Each row was made from one small tree. The marks that hang from a mark follow it in brackets, in alphabetical order. Every link used is in the known rows. Write each row's tree.
In the rows, zero is written as 128.
Known rows
mudok{vokod{migosob suba}}: [166 141 154 150  88 147  97 123 156 123 142 163 149 103 136 109 135 104
 120 119 124 162 158 104  72 182 134 144]
mudok{vokod{migosob suba{talo}}}: [157 156 142 155 128 148  81 140 158 113 117 154 196  90 136  96 127 107
 110 104 156 168 150 119  93 173 128 141]
suba{nure{dadi} talo{pase}}: [139 144 167 113 179 141  74 158 104 110  83 126 204 139 106 177 126 146
 112  92 126 151 147 114 134 147 129 138]
talo{ganun suba}: [155 107 159 140  82 170 112 110 129 104 157 140 122 132 108 140 153 125
 138 101  92 176 133 105 134 113 139 143]
pivop{ganun{talo{pase}}}: [141  91 195 129 106 153 120 122  84  93  59 178 193 129 123 121 149 105
 122 102  66 153 149  90 121  72 153 153]
gegar{dadi{nure}}: [162 136 173  95 128 140 126 107 133 102 151 175 170 116 115 144 132 112
 123 119 141 105 138 104 136  88 139 148]
vokod{migosob suba{talo{ganun}}}: [167 111 130 157 137 163  93 141 160  97 118 160 193  86 114  85 143 116
 113  89 136 156 141 114 124 100 117 143]
suba{nure{dadi} talo}: [147 151 151 104 193 129  81 154 138 123  98 136 218 125 105 166 117 140
 114  94 156 151 138 102 160 178 125 143]
talo{suba{nure}}: [137 147 165 120 130 164  94 114 132 115 159 135 148 130 106 177 144 141
 125 106 126 151 136 112 166 152 144 142]
dadi{gegar nure}: [169 133 164  93 153 148 116 117 151 131 162 201 139 109 109 163 133 118
 120 105 114 149 157 110 143 126 132 156]
nure{dadi}: [166 131 168 109 127 111 103 124 135 132 142 155 158 140 114 169 131 123
 134 106 100 157 152  84 133 186 136 147]
talo{suba}: [147 144 172 128 102 149 102  99 126 119 171 148 126 133 114 162 147 126
 137 103 102 167 143 106 150 156 148 142]
ganun{talo}: [156 126 162 124 120 130 116 106 122  97 106 177 166 116 128 143 141  96
 125 102 103 154 151 102 154 140 139 153]
mudok{vokod{migosob suba{nure talo}}}: [147 163 137 144 153 164  70 152 164 110  98 143 205  87 127 107 124 122
 101 107 175 155 144 122 105 168 123 138]
ganun{talo{pase suba}}: [131 130 191 139  93 159  95  94  74  93 130 154 120 143 125 176 155 107
 126  94  74 181 153 120 140 113 163 138]
talo{pase}: [152 126 177 133  93 150 116 116 108  97 116 150 153 138 118 159 151 124
 127 107  74 136 161 111 110 118 138 145]
talo{pase suba{vokod}}: [141 132 172 161  75 155 104 113  98 111 137 119  84 154 131 173 151 124
 134 107  78 187 154 106  86 138 151 136]
mudok{vokod{migosob}}: [168 137 145 130  82 140  93 123 154 118 117 180 137 113 136 111 129 101
 127 129 149 163 152 104  82 181 135 139]
mudok{vokod{migosob suba{nure talo{ganun}}}}: [157 124 127 156 137 184  84 161 164  96  87 136 200  88 123  88 129 120
 101 105 165 168 134 124  89 126 118 138]
mudok{vokod}: [160 137 154 131  89 138 118 123 143 116 115 149 165 125 132 136 131 109
 129 123 107 160 156 106  81 176 133 147]
mudok{vokod{suba{nure{dadi{gegar}} talo}}}: [156 168 160 105 202 142  79 170 154 149 110 138 178  95 112 166 117 130
 104  89 114 196 165 110 100 208 130 142]
vokod{migosob suba}: [168 136 156 140 111 145  98 113 159 121 161 176 154 100 121 119 148 114
 121 105 113 136 157 101 128 146 131 146]
gegar{nure{dadi}}: [165 134 180 114 169 119  93 142 139 136 152 150 141 139 109 174 129 129
 126 112 116 175 132  85 122 178 131 138]
migosob{vokod{suba{nure talo}}}: [138 163 142 125 178 154 112 150 153 121  98  89 210 103 114 117 154 141
  99  75 127 145 161 115 154 155 127 155]
pivop{ganun{talo{pase suba{nure}}}}: [116 106 202 122 126 184  95 118  74  98  87 148 166 137 111 150 150 124
 117 100  85 164 133 101 145  71 166 144]
talo{ganun{pivop}}: [170  86 144 141 100 139 118 116 146 100 104 174 119 107 116 116 142 106
 128 106  97 143 131  95  99  61 140 159]
mudok{vokod{suba{nure{dadi gegar}}}}: [155 153 186 100 183 129  89 182 144 148 106 111 173 135 101 184 118 122
 113 103  96 167 160  91  79 138 134 140]

Write each row's tree
[147 156 147 135 142 139 125 138 147 123 117 101 195 106 121 102 157 128
 109  72 104 162 169 112 141 163 131 154]
migosob{vokod{suba{talo}}}
[156 146 184  81 193 122 103 182 147 165 109  84 141 141  90 174 145 135
 109  78  90 164 175  81 125 132 137 149]
migosob{vokod{suba{nure{dadi gegar}}}}
[162  78 160 150  85 156 114 115 114  83  84 162 100 125 115 123 152 108
 125 104  66 147 141 104  79  30 145 148]
talo{ganun{pivop} pase}
[124 133 173 151 115 166  91 118  80  99  98 129  95 146 134 191 146 115
 119 102  94 189 142 111 120 114 156 138]
ganun{talo{pase suba{nure vokod}}}
[151 108 146 137 179 174  99 203 123  85  11 106 156 133 104 159 135 131
 109  90 120 168 148 120  69  14 117 136]
suba{nure{gegar} talo{ganun pase} vokod}
[154 147 165 104 148 127 117 148 142 152 133  90 169 134 108 155 148 141
 112  86  89 162 165  83 141 193 136 152]
migosob{vokod{suba{nure{dadi}}}}
[133 152 165 149 168 172  94 143 120  92  99 112 223 112 110 154 148 143
  99  83  97 131 156 130 137 102 125 144]
vokod{suba{nure talo{pase}}}
[145 111 174 139 111 131  98  97  95  84  77 184 109 120 132 151 145  87
 117  99  76 148 151 108 114  63 165 151]
ganun{pivop talo{pase}}
[154 105 150 151 115 170 111 141 115  74  69 140 191 124 113 120 148 129
 118  90  93 155 146 127 105  78 122 143]
suba{talo{ganun pase}}
[158 156 153  77 223 133  75 162 151 140 101 164 164 102  98 180 119 142
 113  87 139 175 157 105 155 174 128 143]
suba{nure{dadi{gegar}} talo}
[148 147 157 121 140 157 131 134 153 133 127  95 174 119 113 134 164 138
 108  89  86 140 165  99 144 162 131 155]
migosob{vokod{suba{nure}}}
[136  96 182 151  86 161  83 116  86 113  84 177  98 134 141 117 145 100
 128 111 111 205 137  85  97  95 168 140]
pivop{ganun{talo{pase suba{vokod{migosob}}}}}
[163 142 115 148 140 131  80 143 156 113  89 165 146 104 139 111 124 113
 121 109 182 170 146 104 107 157 123 142]
suba{talo vokod{migosob}}
[132 138 169 149 110 168  96 125 101 112 126 109 100 152 124 192 148 138
 124 108 100 175 147 109 107 124 146 134]
talo{pase suba{nure vokod}}
[139  94 167 146 101 181  86 114 105  91 111 133  86 134 104 158 153 130
 120 102  86 157 125 117 110  41 158 139]
talo{ganun{pivop} pase suba{nure}}
[146 138 140 136 118 157  71 122 148 131 145 149  83 125 128 157 136 130
 122 119 166 178 134  99 129 159 141 135]
talo{suba{nure vokod{migosob}}}
[143 156 168 102 201 146  96 183 116  95  31 118 140 117 112 172 131 132
 108  98 140 144 150 113  74  15 135 131]
suba{nure{gegar{dadi}} talo{pase} vokod}
[162 144 160 124 138 139  73 149 152 144 136 140 161 118 123 141 121 118
 114 117 140 166 150  92  86 203 133 137]
mudok{vokod{migosob suba{nure{dadi}}}}
[164  88 130 164  79 148  77 110 148 116 129 169  23 115 132 114 140 101
 133 115 144 195 121  91  80  79 155 143]
talo{ganun{pivop} suba{vokod{migosob}}}
[151  93 144 153 122 156  95 132 114  72  56 156 143 111 116 112 142 114
 116  90 102 146 136 125  92  31 139 149]
suba{talo{ganun{pivop} pase}}
[158 119 134 146 125 159 134 147 148 105  94  97 185 106 115  80 161 125
 111  71  95 174 159 109 120 127 121 156]
migosob{vokod{suba{talo{ganun}}}}
[149 156 156 109 223 152  65 180 164 120  88 147 191  90  96 138 131 129
  99  86 172 144 152 120 139  73 120 137]
vokod{migosob suba{nure{gegar} talo}}
[156 147 130 113 206 142  61 189 166 123  51 147 149 107 114 145 119 122
 108 103 206 165 146 106 114  90 117 135]
suba{nure{gegar} talo vokod{migosob}}
[164 128 129 135 128 145  88 138 161 125 103 161 123 114 132 140 131 122
 118 125 169 148 141  91 116 148 127 140]
suba{nure vokod{migosob}}
[163  97 121 169 104 167  92 154 125  85  56 153 127 119 135 102 138 114
 117 103 140 186 142 116  69  88 119 137]
suba{talo{ganun pase} vokod{migosob}}
[156 148 152 138 119 163  90 134 161 123 131 146 171 101 128 127 133 116
 109 121 140 147 150 106  94 166 128 138]
mudok{vokod{migosob suba{nure}}}
[159 105 129 151 102 177  81 134 146 116 127 142  78 123 120 134 141 126
 126 117 158 187 125  98 118 118 135 134]
talo{ganun suba{nure vokod{migosob}}}
[140 154 193 109 223 140  71 191 113 125  81 103 195 135  87 192 130 140
 102  73  99 155 163 116 119  76 128 134]
vokod{suba{nure{dadi gegar} talo{pase}}}
[159 139 180  74 195 119  86 173 140 140  98 134 157 144  88 200 124 133
 122 101 121 145 151  87 135 113 133 142]
suba{nure{dadi gegar}}
[143 150 171 118 208 167  60 176 135 105  72 139 187 107  95 147 139 133
  96  83 143 142 159 131 119  46 127 131]
vokod{migosob suba{nure{gegar} talo{pase}}}
[148 126 160 160  73 158  78 114 111 116 143 148  60 145 134 157 148 118
 131 114 119 192 152 103  90 138 151 130]
talo{pase suba{vokod{migosob}}}
[180 133 142  95 170 126  68 158 166 164 113 188  70 111 120 176 120 122
 119 113 146 193 158  76 107 188 136 140]
suba{nure{dadi{gegar}} vokod{migosob}}
[148  85 156 179  64 159 102 113 102 100 108 135  35 141 128 149 151 109
 133 103  73 192 133 101  57  41 160 143]
talo{ganun{pivop} pase suba{vokod}}
[136 155 169 119 174 145  94 166 106 130  87  71 190 136 108 152 147 148
  99  68  91 166 171 109 130 164 136 144]
migosob{vokod{suba{nure{dadi} talo{pase}}}}
[156 102 120 160 133 181  80 167 134  84  40 141 143 116 125 116 136 129
 107 106 162 167 135 119  83  80 116 133]
suba{nure talo{ganun pase} vokod{migosob}}
